Each row comes from the steps of one path. Every step used is in the known rows, and no mark comes twice. Write the path behind each row, first mark first.
Known rows:
depa -> muvaz: [-14  17  -1   8  14   9  -1 -21 -13   2   3   2   3   7 -20  36 -11  13
  -9   3  -4 -11   7 -21  10  -9   4   6]
tosif -> dilip: [ -5  20  -2  11   1  -1 -10  -7   0  10  -2  18   4  -1 -19  36 -12  -3
  -6  18   1 -14  -8  -2  10   2  13 -11]
peleni -> dilip -> kupam: [  1   9  17  -1  -3  17 -16 -17   8   2 -16   6  -6  22  -8  25  -5   1
   8   2   7 -12 -16  -2  21   3   6   0]
kupam -> dilip -> tosif -> mifug -> melezil: [  0  -9   4   9  -2   5  -6   0   7   7 -23  13   8   9 -15  28 -14 -22
  -3  13  14 -35 -35 -16  -8  19 -24 -12]
kupam -> mifug -> tosif -> dilip -> melezil -> muvaz: [ -7  14 -15  22  -4   2   3  10  17   3   4  32  -1  13 -17  32  -2 -36
 -19   0  11 -22   1  23  18  11  -5  -8]
dilip -> kupam: [ -5   2   6   8   3  15 -14 -13   0   1 -10   7   4  20 -12  34  -1   4
  -1   5   0 -17  -7 -15  12  -4  -2   5]
depa -> muvaz -> melezil -> mifug -> tosif: [ -5   5  -8  26   0  14  -2 -14  -3   9 -10   6  -5  10 -13  39  -7  23
 -20  15  -7 -33   7 -16   4   5   8  -2]
melezil -> muvaz -> depa: [-11  15  13  30  19  11 -11 -11  -9   7   7   1   6   2 -12  43 -15  -1
 -17   6 -20  -8  19  -7   6  -3   9  -1]
melezil -> mifug -> tosif -> dilip -> kupam: [ -3   7  -1   8 -17  23 -13   2  18   8 -20  22  -7   8  -8  40   5   1
  -4  19   9 -29 -12  10  18   9  11   0]
mifug -> melezil -> dilip -> tosif: [  1   6  26  23   7  -8  -9 -12   3 -11  -1   7   6  -1 -17  20  -3   2
 -12   6  13 -37  -4 -13   9  14 -10 -10]
kupam -> mifug -> tosif -> dilip -> melezil: [-11  23 -19  11 -11  10  -1   0  23  -2  -3  38   1  14 -14  32  -1 -19
 -15   6  17 -27  -8  19  17   3   4 -10]
mifug -> melezil -> dilip: [ -5  15  17  33  10  -5 -14 -12  -4  -3  10   6  10  -2 -21  23  -4  13
 -18  -1   3 -34   1  -9  15   7  -2 -21]
dilip -> kupam -> mifug: [-10  -8   0   8  -4  15 -10 -10   9  -6  -7  14  -1  23  -7  40   1  -8
  -2  -3  -2 -17 -17 -13  11  -3  -7  11]
dilip -> tosif -> mifug: [  0  -4   7   4   0  12   4 -12  10  -4 -15   7  -4  14  -4  30 -11 -14
   5  12  -1 -19 -14 -18  -6  12 -11  11]
tosif -> mifug -> melezil -> muvaz: [-10 -14   5  37  16   1  -2   5  -6  11   3   2   4   0 -13  29 -16 -15
  -2  -5  -7 -19 -10 -11   5  21 -16 -10]
kupam -> mifug -> tosif: [ -3  14  -9  14  -6  15   8  -7  16 -11   2  20  -8  17  -5  37   2   1
  -7   2  -1 -20  -4   3  13  -2  10  -4]
peleni -> dilip -> tosif -> mifug: [  6   3  17  -2  -8  13   0 -16  18  -2 -20  10 -13  16  -1  20 -13 -18
  17   8   7 -15 -24  -7   3  17  -4   4]
dilip -> melezil -> muvaz -> depa: [-16  19  11  35  21  16 -16 -12  -4   9   2   9  11   8 -18  35 -11 -12
 -25   3  -8 -12  27   0   4  -7  -2   0]
tosif -> mifug: [ -7   5  -2  16   3  15   0  -9   2   3  -6   6   0  10  -9  33 -13  -2
   0   6  -9 -15 -10 -15  -2   5  -2   0]
dilip -> melezil -> muvaz: [ -6  10   6  33  18   4  -7  -6  -1  12  -2  11   5  16 -20  24  -4 -24
 -20   0  -1 -14  20   0   6   0 -10   0]
mifug -> tosif: [  3  22  -5  14   1  18   5  -9   7  -5  -2  13  -3  15 -11  31  -1  13
 -11   8   1 -21   6   3  16  -1  17  -8]
mifug -> tosif -> dilip: [  2  29 -10   6  -6  10   1   0   9   1   0  23  -1   6 -14  35  -7   4
 -12  16   7 -22  -4  12  20   5  22 -16]
peleni -> dilip -> tosif -> mifug -> melezil: [  0  -5  22   7  -1   7  -5 -10  15   1 -19  14  -9   6  -7  15 -16 -15
  17   4  16 -25 -31  -8   3  24  -9  -7]
depa -> muvaz -> melezil -> mifug: [-12  -4  -1  28   8   7 -14 -19 -11  16 -10   1  -2   6 -15  41 -12  13
 -15  16 -15 -25   3 -29  -5   3   1   6]
melezil -> mifug -> tosif -> dilip: [ -2  18  -2  17 -13  13  -5  -2  15  13 -10  24  -8   0 -10  38  -2  -1
  -7  24  -2 -26  -4  17  13   8  21  -9]
muvaz -> melezil -> mifug -> tosif -> dilip -> peleni: [  9  12  -2  21 -19   8 -16  -3   8  25  -8  34  -7   0 -13  41  -2  -4
 -28  29   0 -41 -20  11  14  22   7 -21]
depa -> muvaz -> melezil -> dilip -> peleni: [ -1  17  11  19   1  -3 -15 -27 -21   3  15   3  10   4 -23  38  -6  16
 -39  -1  -2 -35  -4 -25  19   9 -16 -12]
kupam -> mifug: [-10   6  -2  17   2   5  -3 -13   6  -2   2  17  -3  15  -9  37  -2 -10
  -4   3  -9 -13  -8  -9   3  -5   5   2]

Which path is each row?
[ -9  17  19  25  -2  19 -18 -20  19  20 -20  21 -11  11 -11  16   2 -17
  -3  13   3 -19   3  14   5   2   5   2]  peleni -> dilip -> melezil -> mifug
[  5  29  -3   2 -13  11  -5  -6   6  10   6  33  -3   1 -16  37  -1  -3
 -21  16  12 -26 -17  17  29   8  10 -22]  mifug -> tosif -> dilip -> peleni
[ -2  21  -6  24  -9  26 -11  -3  19  19 -26  24   1  21 -18  29   7 -13
 -24  15  11 -37   2  14   1  -1  -2  -9]  kupam -> dilip -> melezil -> mifug -> tosif
[ -1 -22  16  27  12  -3   1   2   2   5  -7   5   0   3 -10  26 -15 -26
   4   3   0 -24 -15 -14  -1  26 -26   0]  dilip -> tosif -> mifug -> melezil -> muvaz
[-17  -4  12  39  19  13 -11  -3  -7   7   6   2   9  -9 -13  39 -22  -6
 -10  -2 -14 -21  -2 -12   1  15  -8  -9]  tosif -> mifug -> melezil -> muvaz -> depa
[ 12  -4  10  20  -7  -4  -2 -14   4 -12  -8   0   6  14  -4  30 -14  -6
 -16  13  -4 -40 -13 -31  -5  24 -23  -4]  muvaz -> melezil -> dilip -> tosif -> mifug
[ -1  24  12  23 -10  28  -8 -14  26  11 -20  26 -15  16  -9  16   5  -9
  -6   8  12 -26   5  24  12   5  13  -4]  peleni -> dilip -> melezil -> mifug -> tosif
[ -7   9  -2  -1  -3   8 -18  -4   3   6 -11  17   5   8 -15  38  -8  -4
  -3  13   5 -18 -18  -6  19   4   3  -3]  tosif -> dilip -> kupam
[ -2  13   5  27  -4  24  -2 -10  14   7 -11  15 -11   8  -6  34   4   7
  -7  14  -7 -25   8   7   6   1  18  -2]  melezil -> mifug -> tosif
[  7   3  -3  35  -4  13  -5  -7   7  10 -17  14  -6  14  -7  35  -4  11
 -18  21 -12 -36   4  -6   0  10  11  -8]  muvaz -> melezil -> mifug -> tosif
[ -4  21   5   4  -6   0 -16 -12  -1  19   5  30   1  -3 -20  37  -4 -10
 -17  18   6 -17 -21   6  16   8   4 -15]  tosif -> dilip -> peleni
[-15 -21   2  18   3  -8 -16  14   4   8  -1  21   4  -1 -17  37  -6 -29
  -3  -4   7 -24 -29   0  21  19 -15  -9]  tosif -> dilip -> kupam -> mifug -> melezil -> muvaz
[-13  -1  -6   0 -10   5 -15  -3  11   1  -9  25   1  12 -10  44  -4 -17
   0   7   3 -20 -26  -4  13   3  -1   2]  tosif -> dilip -> kupam -> mifug
[  4  -1  -8  17 -19  12 -18   4  12  14 -23  20  -3  11  -9  39  -3   3
 -12  25   3 -42 -18  -2  13  20   5  -7]  muvaz -> melezil -> mifug -> tosif -> dilip -> kupam
[ -2  15   1  23   9  -4  -8 -21 -18  -7  13  -8  12   7 -21  38 -12  24
 -29   2  -8 -32   7 -33  11   5  -8  -7]  depa -> muvaz -> melezil -> dilip
[ -5 -13  10  15   5   4  -2  -5   7  -2 -15  10   0   2 -10  22 -14  -9
   5   9   8 -30 -23 -19  -6  19 -16  -2]  dilip -> tosif -> mifug -> melezil
[  5  22   6   7  -6  12 -16 -11  -4  20  -5  19   5  14 -20  39   0 -14
 -27  12   5 -23 -23  -1   9   1  -6 -16]  kupam -> dilip -> peleni
[-25 -14  12  33  14  13 -22   1  -2  -1   5   9   6   4 -12  44  -8 -10
 -10 -10  -8 -21  -9 -10  12   5 -13   0]  dilip -> kupam -> mifug -> melezil -> muvaz -> depa
[  0  21   8  13 -18  15 -10  -6  13  20  -4  34 -12  -6 -12  41   5  -6
 -17  21   6 -29 -16  23  19  13  12 -14]  melezil -> mifug -> tosif -> dilip -> peleni
[  1  16 -10  -3 -12  17  -8   1  10  -1 -11  19   1  12 -12  37  -2   6
  -6  12  14 -26 -14   4  27   7   9  -7]  mifug -> tosif -> dilip -> kupam
[ -5  -2  21  22  -1 -10  -7 -11  12 -18   2  15   2   2 -10  26   0 -12
 -11  -2  11 -38 -15 -12   8  13 -14  -7]  kupam -> mifug -> melezil -> dilip -> tosif
[ -7   3  12  32   4   3  -8  -7  -3  -6   7   2  10  -3 -14  27 -11   6
  -9  -6   2 -36 -14 -15   8  17 -14 -17]  tosif -> mifug -> melezil -> dilip
[-12  -9  14   8  -4   8 -18  -6  14   0  -9  20  -7  16  -9  23  -1 -10
   9  -8  15 -24 -33  -2  20  11  -4  -8]  peleni -> dilip -> kupam -> mifug -> melezil
[ -7   6  -9  16  14   3  -8 -18 -18   5   1  -1   7  11 -19  37 -18  16
 -16  11  -7 -23   1 -33   4   0  -1  -2]  depa -> muvaz -> melezil
[ -1  14  -4  24  11   5 -11   3  -1  20  -9  11  11  21 -25  29  -2 -36
 -28   7   4 -19   7   3   3   2 -16  -9]  kupam -> dilip -> melezil -> muvaz
[-15  10   8  35   6  18 -18 -14  11  20 -18  20  -2  12 -16  25   4 -11
 -12  14  -4 -22  10   2  -7  -4  -3   7]  dilip -> melezil -> mifug
[-14  26  -8  12   2   1 -14  -7   7  14 -10  27  10   6 -24  27  -9 -17
 -14  16  10 -21  -1   5   7  -1   1  -8]  tosif -> dilip -> melezil
[  8  12   5  32   2  -7 -13 -15  -8  -2   4   0  10  14 -14  32  -9  14
 -26   8  -8 -35   4 -22   6  10  -2 -15]  muvaz -> melezil -> dilip
[-12 -14   6  37  16  -7  -5   3  -1   5  10  14  -2   4 -16  32  -6 -22
  -9  -7  -6 -16  -8  -5   8  12  -8  -9]  kupam -> mifug -> melezil -> muvaz
[ -6   5  22  27  -4   5 -14 -12  -5   3  12  13   7  -9 -16  27  -5   1
 -20  -8   6 -40 -24  -7  15  22 -25 -22]  tosif -> mifug -> melezil -> dilip -> peleni
[  6   4   1  -1  -9  12  -1  -5  12   2 -22   9   3  19  -8  36 -11 -27
  -4  16   5 -26 -26 -17 -10   9 -17   1]  kupam -> dilip -> tosif -> mifug
[  4 -17   9  19   5  -1  -3   9   3  12 -15   4   6   9 -15  29 -14 -39
  -7   7   8 -30 -26 -13  -4  27 -31 -11]  kupam -> dilip -> tosif -> mifug -> melezil -> muvaz
[-16   7  16  41  26   8 -16  -6 -12   8   9   6   9  -6 -20  36 -16   2
 -19   2 -11 -17  12  -7   7   5   5 -14]  mifug -> melezil -> muvaz -> depa
[ -4  24  11  13   4  13 -12 -19  10  10 -11  19  -2  17 -17  13  -5 -12
  -5   3  12 -15   0   9  11  -2   4  -8]  peleni -> dilip -> melezil
[ -6   0  11   0  -9  15 -12 -13  17  -4 -12  15 -11  25  -3  30   1 -14
   9  -6   7 -13 -25  -1  18   3   0   4]  peleni -> dilip -> kupam -> mifug
[ -5  18 -16   6 -13   6   3   2  17  -6   2  31  -6   8 -10  40  -3 -10
  -7   9   7 -23 -14  13  19   4  16 -11]  kupam -> mifug -> tosif -> dilip
[-12   5  11  32   3  -6 -11 -10   3 -11  14  13   6   2 -17  30  -2  -2
 -15  -9   2 -32 -12  -8  12   8  -6 -17]  kupam -> mifug -> melezil -> dilip
[ -5   3  19  23   5   2 -22 -10  -3  -9   1   4  11   6 -19  25   1  15
 -15  -7  10 -38 -10 -15  21   9 -14 -11]  mifug -> melezil -> dilip -> kupam
[ -1  -5   2  37   2   4 -16 -13   0  20 -17  11  -3   9 -11  35  -7   0
 -14  25 -20 -26   1 -16 -10   8   6  -3]  muvaz -> melezil -> mifug
